Each row was made from one small tree. The marks that hang from a mark follow it in brackets, in alphabetical order. Every link used is in the known rows. Write each row's tree.
Known rows
L(D M(A(W(Q)))): [ 19 -12   7 -33 -28 -12 -27   2 -23   7  -2 -26  -7  36   8   7 -18   8
  16 -16 -16]
A(K): [  7 -22   3  -6 -26   6  11  -8 -19  12   3 -46   8 -14 -10  -3 -28  -1
 -10 -34  36]
L(D M(Q)): [ -1   3  -4 -16 -38  -6  -6  -7 -36  11  -3  -8  -7  17 -18   3  -3  29
  23 -58  36]
A(M(Q)): [ -2   6  -4  -9 -28   5  -9  -7 -58   8  -4 -22  24   1 -17   2 -32   4
 -18 -44  47]
M(A Q(W)): [ 14 -11   1 -12 -23   1  -7  -5 -25  20 -10 -31   8  -3 -12  -5 -26  -3
  -7 -66  16]
A(M(Q) W): [ -9  12   1  -6 -41  -1  -9  -6 -60   1  -2  -1  21   1 -18 -10 -33   1
 -17 -19  30]
A(M): [  8 -13   1 -12 -17   7 -16  -5 -60  16  -4 -43  32  12 -11  10 -36  -6
 -26 -34  34]
L(D M(A Q)): [ 17  -5   0 -22 -30  -3 -14  -4 -25  14  -3 -20  -3  13  -9   6  -2  15
  22 -61  24]
W(Q(M)): [ -7 -13  -5 -27 -27   3  -4  -3 -50  29  -7  -7   2  52  11  -3 -36   4
  -9 -13   6]
K(A(M(Q))): [  5 -15 -16  -8 -26   6 -27 -11 -51  21  -1 -33  19  -4 -13  13 -27   7
 -22 -17  46]
A(K M(Q) W(Y)): [ -2  19  -4   4 -43  -1  -1  -8  -7 -44  12 -19  10 -26 -17 -10 -38   8
 -11 -10  35]
W(Q(M(A(K)))): [ 19 -22  -1 -26 -20   8   1   0 -14  23  -2 -40  -2  18  20  -4 -37 -10
   0 -19   9]
D(L(M(Q(W)))): [  8  11  -4  -3 -42   0 -21 -10 -26  22 -15  -5   7  34 -28  16 -14   3
  14 -77  38]
L(D M(A Q(W))): [ 25  -5   0 -18 -24  -6 -19  -2 -16  20 -10 -37 -10   8 -14   4  -7  18
  27 -81  18]
A(K M W(Q Y)): [  7   8  -3 -10 -27  -6 -14  -3  -4 -45  11 -48  12  -5   0   4 -54   3
 -19  11  13]
K(A(W(Q Y))): [ -4 -19 -15 -17 -36 -12 -30 -10  -7 -22  11 -18  -1  25   6  11 -38  10
 -29  41 -18]
L(M): [  3  -9  -2 -15 -29   4 -17 -10 -36  16  -5 -10  -4  24 -13  13 -18   3
  -9 -37  24]
A(K W(Q(M) Y)): [ -8   1  -6 -15 -43  -2   4  -4   1 -24  10  -3 -14  26  11 -14 -42   8
  -2  22  -5]
K(A(M)): [ 15 -35 -12 -11 -16   8 -35  -9 -52  29  -1 -54  26   7  -6  21 -31  -1
 -32  -8  33]
D(L(M(A Q))): [ 19   2   1 -13 -42   7 -23  -9 -23  17  -9  -2  19  35 -12  21  -8 -14
   7 -62  30]
A(M W(Q Y)): [ -2   6  -4 -16 -28  -8 -26  -3 -29 -38   6 -25  21  28   1   8 -52   2
 -29  13  -3]
W(A Q Y): [  0 -13  -6 -13 -28  -2  -3  -7  -7  -9   6 -17  42  41 -14   4 -43  21
 -18  -6   4]
K(A(W)): [ -2 -36  -6 -10 -38  -1 -19 -10 -40  27   3 -14   5  14  -7   0 -22   1
 -25  19   4]
Q(M W(A Y)): [  3 -18  -8  -4 -32   8   2  -5 -13  26  -4   3  31  54 -21 -13 -34  25
  -4 -27   5]
D(L): [  5 -21   5  -8 -36   6  -6  -7 -45  28  -6 -24  43  45 -13  15 -22 -15
 -11 -43  29]

Which tree is each row?
[ 21 -11  10 -14 -45   5 -30  -6 -27  20  -7   1  19  52  -7  16 -12 -25
   0 -26   1] | D(L(M(A(W))))
[  5 -20  -4 -13 -31  10  18  -2 -17  40  -2 -17  26  32  -7 -17 -38  18
   7 -10  26] | W(A(K) Q(M))
[  7  -2   1   0 -33   2  -7  -6  -9 -36  13 -39  17 -13 -11  -2 -42   1
 -21   1  22] | A(K M W(Y))
[ 12  -2  -5  -9 -26  -3 -11  -7   1 -19  -1 -28   6   0 -10   0 -30   3
 -12 -55   6] | M(A Q(W(Y)))
[ 22 -11   1  -5 -22   2   6  -5   1  12  -4 -53  -1 -37 -12 -10 -27  -2
   4 -69  32] | M(A(K) Q(W))
[ 17 -15  -6 -24 -22   5  -3  -2  13 -14   6 -36  -4  21  22   1 -40  -3
  -4  -7  -1] | W(Q(M(A(K))) Y)
[ 12   4  -2   4 -46   5 -11  -9 -19  43 -15   6  40  44 -45   7 -14  16
  19 -72  42] | D(L(M(Q(W(A)))))
[ -9  -4 -12 -24 -30   0  -9  -5 -23  -9   2  -4   2  57  13   3 -40  10
 -14  -1  -4] | W(Q(M) Y)
[  2 -14   1 -18 -42   5  -9  -4 -19  -4   5  16   3  48  10 -13 -28  -8
 -15   9 -23] | Q(M(A(W(Y))))
[ 28 -20  11 -16 -33  -2  -7  -1  -3   9   5 -40 -11  -4  -3  -4  -8   5
  23 -28  11] | L(D M(A(K W)))
[ 11  -4  -4  -5 -34  -5  -3  -4 -21  39  -9 -13  17  21 -41  -7  -9  46
  35 -73  36] | L(D M(Q(W(A))))
[ 14 -11   3  -9 -29   7  11  -6  -6   5   2 -38   7 -29  -7  -8 -23  -7
  -3 -49  37] | M(A(K) Q)
[  7 -21 -10 -19 -23  -5 -41  -5 -50  13   0 -39  16  18   4  14 -43   0
 -29  27   6] | K(A(M W(Q)))
[  6   5  -5  -4 -21   1 -15  -5 -50  14 -11 -39  16  -4 -23   1 -37   8
 -12 -63  42] | A(M(Q(W)))
[  7   3  -5 -11 -31 -10 -13  -5 -28  18  -9 -24 -15  11 -24   1  -8  32
  29 -77  31] | L(D M(Q(W)))
[ 19 -19  10 -23 -33  -6 -20  -1 -28  15   0 -18  -2  29  -4   2  -7   4
  14 -28  -5] | L(D M(A(W)))
[  1  11  -4  -7 -49   4 -15 -12 -35  15  -8   9  14  38 -22  18  -9  -1
   9 -57  43] | D(L(M(Q)))
[  6  -8   1 -24 -30  -9 -18  -3  -4 -33   7 -19   9  29  12   4 -42  -8
 -24  11 -30] | M(A(W(Q Y)))
[-10 -20 -19 -21 -41  -5 -27  -8 -17  -3   7   7 -11  52  16   1 -36  13
 -18  51 -22] | K(A(W(Q(M) Y)))
[  3 -11 -10 -10 -33   8  13  -5   9   3   7 -13  26  34  -5 -11 -42  24
   2   1  16] | W(A(K) Q(M) Y)
[  7   5  -3  -1 -27   7   4  -7 -32  -1   1 -45  17 -32 -17  -2 -34   3
  -8 -46  62] | A(K M(Q))
[ 17 -24  11 -10 -33   4   4  -3 -10   7   5 -35   7 -16  -2 -13 -27 -18
 -10 -14   8] | M(A(K W))
[ 11   3  -3 -17 -33   4 -18  -9 -23  10  -6  -2  -6   8  -9   8 -13  -2
  -1 -51  23] | L(M(A Q))
[ 19  -4   1  -9 -38   1 -15  -8  27 -34  11 -17 -17  -5  -3   4 -23  -6
  -5  -6  -1] | L(M(A(K W(Y))))
[  2  -1  -2  -1 -31   9   1  -6 -51  25  -4 -11  56  12 -34  -6 -33  16
 -11 -40  51] | W(A(M(Q)))
[ 12  12 -10   5 -23   0  -7  -7   3 -30   3 -57  10 -32 -22   1 -42  14
  -8 -53  47] | A(K M(Q(W(Y))))
[ 26  -5   1 -15 -30   0  -1  -3   0   6   2 -42 -11 -19  -9   2  -4  15
  33 -63  39] | L(D M(A(K) Q))
[ 11   9   6 -11 -56   2 -22  -8 -24  12  -7  20  14  38 -14   8  -8 -17
  10 -36  14] | D(L(M(A(W) Q)))
[  9 -14   1 -11 -41   8   4  -4   7 -12  10  -6  -5  16  10 -17 -29  -8
  -5   8  -8] | Q(M(A(K W(Y))))
[  8 -12  -5  -6 -27   1  11  -7  20 -16  11 -39  34   9 -14  -1 -44  22
  -9  -8  20] | W(A(K) Q Y)
[ 11   4  -3 -26 -33  -8 -35  -6   5 -38   4  -3 -13  34   9  14 -32  -3
 -12   7 -28] | L(M(A(W(Q Y))))
